Every row comes from one small tree of marks. The marks that hang from a mark follow it in brackets, in alphabetical order. Every link used is in the known rows. Which tree was each row made from?
(in the rows, 128 means zero)
Known rows
vimu(buzo pedi(niveter)): [174 134 135 151 104 112 155 138 153 134 138 121 145  91 176 178  86 116
 155 139]
pedi(vimu(buzo zageg)): [140 120  84 157 116 125 137  84 206 163 158 142 175 111 164 172 109 123
 147 156]
vimu(buzo lufu pedi(niveter) zageg): [173 118 118 170 120 115 138 130 159 145 146 133 143 106 181 168  66 117
 173 140]
ralil(kuzi(vimu(zageg))): [146 126 116 163 133 111 153 108 212 151 162 167 201 124 164 163 124 121
 155 143]
niveter(pedi(vimu(lufu zageg))): [128 105 124 146 159 105 145 121 174 149 135 153 182 117 182 153 119  96
 149 122]
niveter(pedi(vimu)): [129 119 140 128 146 101 163 127 168 139 125 143 184 102 176 164 141  95
 132 122]
pedi(niveter vimu): [151 119 144 150 102  96 146 132 144 123 135 161 204 101 174 162 119 106
 133 115]
buzo(vimu(pedi)): [158 131 122 127 102 120 162 128 178 155 132 144 166  95 190 142 111 136
 147 140]
ralil(kuzi): [138 118 132 143 122 113 151 140 182 145 136 141 199 112 156 169 122 118
 138 126]
vimu(buzo zageg): [145 121  99 165 124 136 153 113 190 174 150 115 158 109 161 180  84 131
 153 151]
ralil(kuzi(vimu(buzo lufu zageg))): [140 109  91 161 139 119 142 127 229 163 163 153 197 149 148 163 108 109
 187 155]
buzo(vimu(lufu pedi(niveter) zageg)): [171 117 129 158 103 109 142 130 152 147 139 174 170 104 207 130  82 130
 168 133]
pedi(niveter vimu(buzo)): [151 119 119 149  96 105 144 125 163 134 141 151 186 109 163 173 115 106
 149 136]
vimu(pedi): [159 130 135 139 120 119 156 135 167 148 132 116 156  86 177 167  98 125
 135 123]
niveter(pedi(vimu(zageg))): [133 125 127 146 153 106 153  95 176 146 140 154 173 102 189 163 129 106
 135 132]
buzo(vimu(lufu pedi zageg)): [156 115 108 146 117 123 145 122 185 168 141 155 166 110 196 132  89 137
 163 141]
kuzi(ralil vimu(buzo pedi)): [156 137  99 132 120 133 186 130 215 158 154 139 128  96 158 169 108 109
 179 148]
ralil(kuzi(vimu(lufu pedi))): [154 116 126 138 135 101 146 147 205 137 146 154 195 129 164 151 123 103
 169 128]
lufu(vimu(buzo pedi(niveter) zageg)): [178 141 121 173 111 134 157 107 160 150 147 134 124  91 191 179  58 146
 151 137]
niveter(pedi(vimu(buzo zageg))): [135 124 104 147 148 114 152  88 194 158 147 139 157 108 177 173 125 106
 149 154]
lufu(vimu): [139 123 136 146 125 140 171 155 159 163 123 117 175 103 163 175  86 139
 130 105]

Which tree is each row?
[155 136 121 133 124 127 185 136 197 147 147 150 143  88 169 159 111 107
 165 127]  kuzi(ralil vimu(pedi))
[124 102 113 126 150 108 153 144 185 151 126 130 179 127 158 165 127  85
 164 134]  niveter(pedi(vimu(buzo lufu)))
[128 107 101 146 156 111 144 112 194 160 141 141 166 126 171 163 113  94
 165 144]  niveter(pedi(vimu(buzo lufu zageg)))
[177 142 144 171 119 126 154 115 140 140 140 146 140  83 204 169  63 145
 136 115]  lufu(vimu(pedi(niveter) zageg))
[163 141 100 161 122 147 157  99 193 170 150 116 121  95 182 179  63 152
 148 147]  lufu(vimu(buzo pedi zageg))
[130 105 116 137 134 133 183 178 189 159 138 150 181 119 148 153 107  96
 179 111]  kuzi(ralil vimu(lufu))
[122 103 136 127 154 101 154 152 164 140 119 142 194 120 170 155 131  84
 147 110]  niveter(pedi(vimu(lufu)))
[159 139 112 139 118 142 167 132 184 162 134 104 131  97 170 182  76 142
 147 135]  lufu(vimu(buzo pedi))
[178 135 144 171 116 109 145 112 143 132 145 146 147  81 199 165  79 129
 141 128]  vimu(pedi(niveter) zageg)
[171 117 141 170 125 109 137 138 140 136 139 146 159  98 194 158  69 118
 155 117]  vimu(lufu pedi(niveter) zageg)
[159 134 129 139 127 102 155 122 208 133 151 155 185 111 170 161 133 113
 154 139]  ralil(kuzi(vimu(pedi)))
[162 134 110 142 121 121 165 128 208 154 148 117 158 109 162 170 109 116
 170 154]  kuzi(vimu(buzo pedi))
[135 105 126 143 136 108 152 164 200 145 142 154 225 143 147 154 126 100
 169 123]  ralil(kuzi(vimu(lufu)))
[157 116  97 158 131 130 139 121 193 166 150 113 140 110 172 169  71 125
 169 148]  vimu(buzo lufu pedi zageg)
[151 103 104 168 113 108 128 118 169 144 151 160 186 124 168 162  92 105
 166 137]  pedi(niveter vimu(buzo lufu zageg))
[149 118 115 132 134 126 177 160 194 151 143 149 155 105 163 151 102 100
 180 115]  kuzi(ralil vimu(lufu pedi))
[135 102  82 156 125 123 130 107 204 166 154 142 185 128 158 163  99 112
 161 146]  pedi(vimu(buzo lufu zageg))
[155 117 106 139 130 121 157 154 203 157 142 119 167 128 157 162  97 107
 183 143]  kuzi(vimu(buzo lufu pedi))
[140 128 105 158 133 136 183 121 200 166 158 163 161 101 166 161 103 118
 166 130]  kuzi(ralil vimu(zageg))
[158 120 114 158 143 106 137 117 215 143 161 164 185 128 176 149 110 112
 169 139]  ralil(kuzi(vimu(lufu pedi zageg)))
[177 136 132 159  97 109 152 104 156 144 145 175 158  88 213 141  92 140
 152 141]  buzo(vimu(pedi(niveter) zageg))
[167 113 141 138  96 104 153 163 142 140 124 163 178 108 196 132  93 118
 166 120]  buzo(vimu(lufu pedi(niveter)))
[148 103 125 168 117 102 129 124 151 134 145 173 202 116 181 152  97 107
 151 115]  pedi(niveter vimu(lufu zageg))
[142 108  93 166 138 130 155 138 208 174 154 129 181 140 152 163  88 116
 186 149]  kuzi(vimu(buzo lufu zageg))
